What can hang from each mark:
likis: nesi sugur
rariv: tomonur zene
nesi: likis sugur
sugur: didun likis nesi tomonur
tomonur: rariv sugur
zene: didun
didun: zene

Every row comes from one small tree of marks. The marks that hang from a mark follow it in brackets, in alphabetical order. Every link used is in the known rows. Which tree was each row made from?
(in the rows, 128 means zero)
Known rows:
likis[nesi sugur[didun]]: [ 99  83  89  77 184 174  98 125 123 138  93 151 137 153 112 192 124 148
 119 116 132 142]
sugur[likis]: [102 110 148 167  96 106 123 114 111 158 117 152 110 157  83 164 102 112
 138  85 163 107]
likis[nesi sugur[tomonur]]: [140  79  59  95 165 148  79 132  94  75 107 123 109 176  54 189 123 128
  95  90 157 142]
nesi[likis sugur[didun tomonur]]: [126  95 183 142 149  93 157 100 106  76 138  98 131 111 148 109 167 165
 140 145 133 142]
sugur[likis[nesi] tomonur]: [127 107 106 157 128 134  97 121  95 106 112 153  99 170  68 149 102 162
 107  93 181 136]
rariv[zene[didun]]: [122 142  96 173  93  81 100 147 150 128 121 122 132 103  58 143 131  99
 110 116 146  37]
nesi[likis[sugur[didun]]]: [ 98  74 144 102 159 147 120 123 109 130 133 130 139 143 162 169 119 144
 152 133 129 119]
nesi[sugur[didun likis]]: [100 105 201 136 124  97 163 104 114 140 101 162 122 118 111 158 138 166
 136 117 142 135]
zene[didun]: [111 126 120 160  92 114 123 135 186 136 146  88 147 139  44 143 126  79
 114 102 139  73]
tomonur[rariv[zene] sugur[didun likis]]: [146 207 139 126  79 113 139 156 115 190 113 218  93  94 178 100  73 168
 128 153 102 120]
nesi[likis sugur[didun[zene] tomonur]]: [154  95 194 151 138 117 151 109 135  61 164  94 157  96 155 120 150 132
 156 162 149 128]
didun[zene]: [127 110 127 161 100 131 109 126 163 134 148 108 153 133  86 159 115  34
 155 107 152  95]
tomonur[rariv[zene] sugur[nesi]]: [150 181  63 122 105 113 126 142 113 177  78 128 103 119 158 135 150 138
 118 133 116 102]
sugur[didun tomonur]: [114 141 132 139 131 111 129 119 145 146 163 117 135 137 110  78 125  70
 142 138 116 137]
nesi[likis]: [102  89 140 165 116 114 125 113 114 126 126 102 132 142 133 149 130 122
 150  97 148  96]
sugur[didun[zene] nesi tomonur[rariv]]: [144 158 105 116 140 167 128 150 157 136 170 100 156 126 190  78 149  69
 146 168 110 129]
sugur[didun nesi tomonur]: [103 130 108 132 165 130 133 108 135 169 144  88 140 150 135  98 178  94
 142 154 141 135]
rariv[tomonur[sugur[didun likis[nesi]]]]: [ 95 128 157 122 118 187 110 101 126 219 118 190 133 107 136 136  40 183
 135 133 118 201]
likis[nesi[sugur]]: [114  75 112 124 147 114 126 104 105  83  52 114 123 133  67 197 166 165
 103  81 154 127]
nesi[likis[sugur[tomonur]]]: [141  71 115 124 140 124  99 125  82  67 148  98 112 168 109 169 123 122
 128 104 151 124]
likis[nesi sugur[tomonur[rariv]]]: [156 111  47  73 151 159  83 165  90  55 109 134 100 166 110 157 110 132
  85  84 107 150]
sugur[didun]: [ 88 131 138 135 130 120 135 114 155 176 134 132 146 127 121 114 125  81
 153 124 112 118]
tomonur[rariv sugur]: [153 177 110 118  72 135 141 142 159 165 129 124 114 137 124 113  94  93
 117 103  87 141]
tomonur[sugur[likis]]: [135 144 154 159  73 120 139 107 143 195 127 153  99 160  70 165  83 132
 129 105 162 139]
rariv[tomonur[sugur[didun]] zene]: [105 161 135 131 104 112 107 111 121 216 128 168 138  58 151  97  70 103
 155 148  80 153]

Which tree is each row?
[138 194 131 103  95 145 154 141 177 193 144 144 132 119 165  76  97 103
 134 141  67 154] -> tomonur[rariv sugur[didun]]
[128 157 114 116 135 161 116 155 109 116 131 185 107 140 164  85  90 176
 108 131 110 157] -> sugur[didun likis[nesi] tomonur[rariv]]
[157 169 160 140  94 153 126 162 149 118 193 165 130 121 169  75  73  84
 147 149 113 136] -> sugur[didun[zene] likis tomonur[rariv]]
[117  88 111 166 149 123 122 101  97 117 136  59 126 163 145 133 179 139
 140 129 176 106] -> sugur[nesi[likis] tomonur]
[138 174  82 146  79  93 105 182 147 107 119 130 125  94 111 110 122 105
  98 109  98  40] -> tomonur[rariv[zene[didun]]]
[172 210  90 140  57 103 122 176 169 145 127 133 118  97  98 111 100 126
  92 130  99  71] -> tomonur[rariv[zene[didun]] sugur]
[135 150 139 132 134 178 149 107 199 220 150 100 166 131 136 143 141  94
 161 178 158 139] -> tomonur[sugur[didun[zene] nesi]]
[153 117 204 153 119 113 149 117 131  95 155 146 134 110 104 134 120 124
 142 148 161 144] -> nesi[sugur[didun[zene] likis tomonur]]
[145 114  58  77 152 144 105 151  96  94 122  91 106 177 134 152 156 100
 105 100 115 140] -> likis[sugur[nesi tomonur[rariv]]]
[ 99  93 135 109 170 132 140 105 125 114  67 136 141 113 109 167 166 178
 116 118 132 143] -> likis[nesi[sugur[didun]]]
[161 133 125 117 106  82 143 141 109  50 118 102 103 125 111 105 152 102
 101  86  90 143] -> nesi[sugur[tomonur[rariv]]]
[152 106 140 126 163 148 128 114 145  66 123 116 153 107  99 140 148 137
 122 149 154 151] -> likis[nesi[sugur[didun[zene] tomonur]]]
[126 106 127 114 172 119 134 108 121  83  98 121 130 120  96 128 163 167
 107 130 137 162] -> likis[nesi[sugur[didun tomonur]]]
[125  89 136 109 163 137 116 124 101 100 163 116 130 153 152 136 118 138
 144 140 132 139] -> nesi[likis[sugur[didun tomonur]]]
[146 150 176 116 112 102 161 141 104  86 133 163 104 115 155  90 126 161
 116 124  98 160] -> nesi[sugur[didun likis tomonur[rariv]]]
[145 125 167 114 133 107 162 136 102  55 137 114 125 102 205  79 151 169
 127 142  81 145] -> nesi[likis sugur[didun tomonur[rariv]]]
[128 120 162 125 141  85 152 106 132  97 133 110 131 117  95 103 167 113
 126 131 116 150] -> nesi[sugur[didun tomonur]]
[139 140 173 165 108 138 124 129 153 135 190 153 138 129 118 108  87  81
 154 152 161 129] -> sugur[didun[zene] likis tomonur]
[135 125 157 146 139 188 154 100 177 198 157  86 170 127 187 147 147 145
 172 195 172 126] -> tomonur[sugur[didun[zene] nesi[likis]]]
[134 132  80  62 175 163 121 153 111 122 138 113 121 158 177 118 158 113
 120 139  94 153] -> likis[sugur[didun nesi tomonur[rariv]]]
[138 197  84 107 127 130 143 141 127 207  94 148 120 102 202 101 150 147
 129 170 100 115] -> tomonur[rariv[zene] sugur[didun nesi]]
[ 86 113 135 136 146 160 119 120 119 168 100 185 125 143 120 156 103 180
 130 123 158 133] -> sugur[didun likis[nesi]]
[142 137 111  89 160 133 139 140 114  61  99 134 122 110 153  95 150 173
  95 124  87 167] -> likis[nesi[sugur[didun tomonur[rariv]]]]
[167 186  74 152  83  84  99 184 139  74 151 117 115 100  97  76 117  92
  89 123  98  60] -> sugur[tomonur[rariv[zene[didun]]]]
[100  82 190 134 147 100 162  99 113 107 107 110 143 104 159 144 165 177
 148 132 128 121] -> nesi[likis sugur[didun]]
[ 75  93 138 143 171 147 146 100 122 178 122  91 152 140 196 137 179 160
 163 155 154 106] -> sugur[didun nesi[likis]]
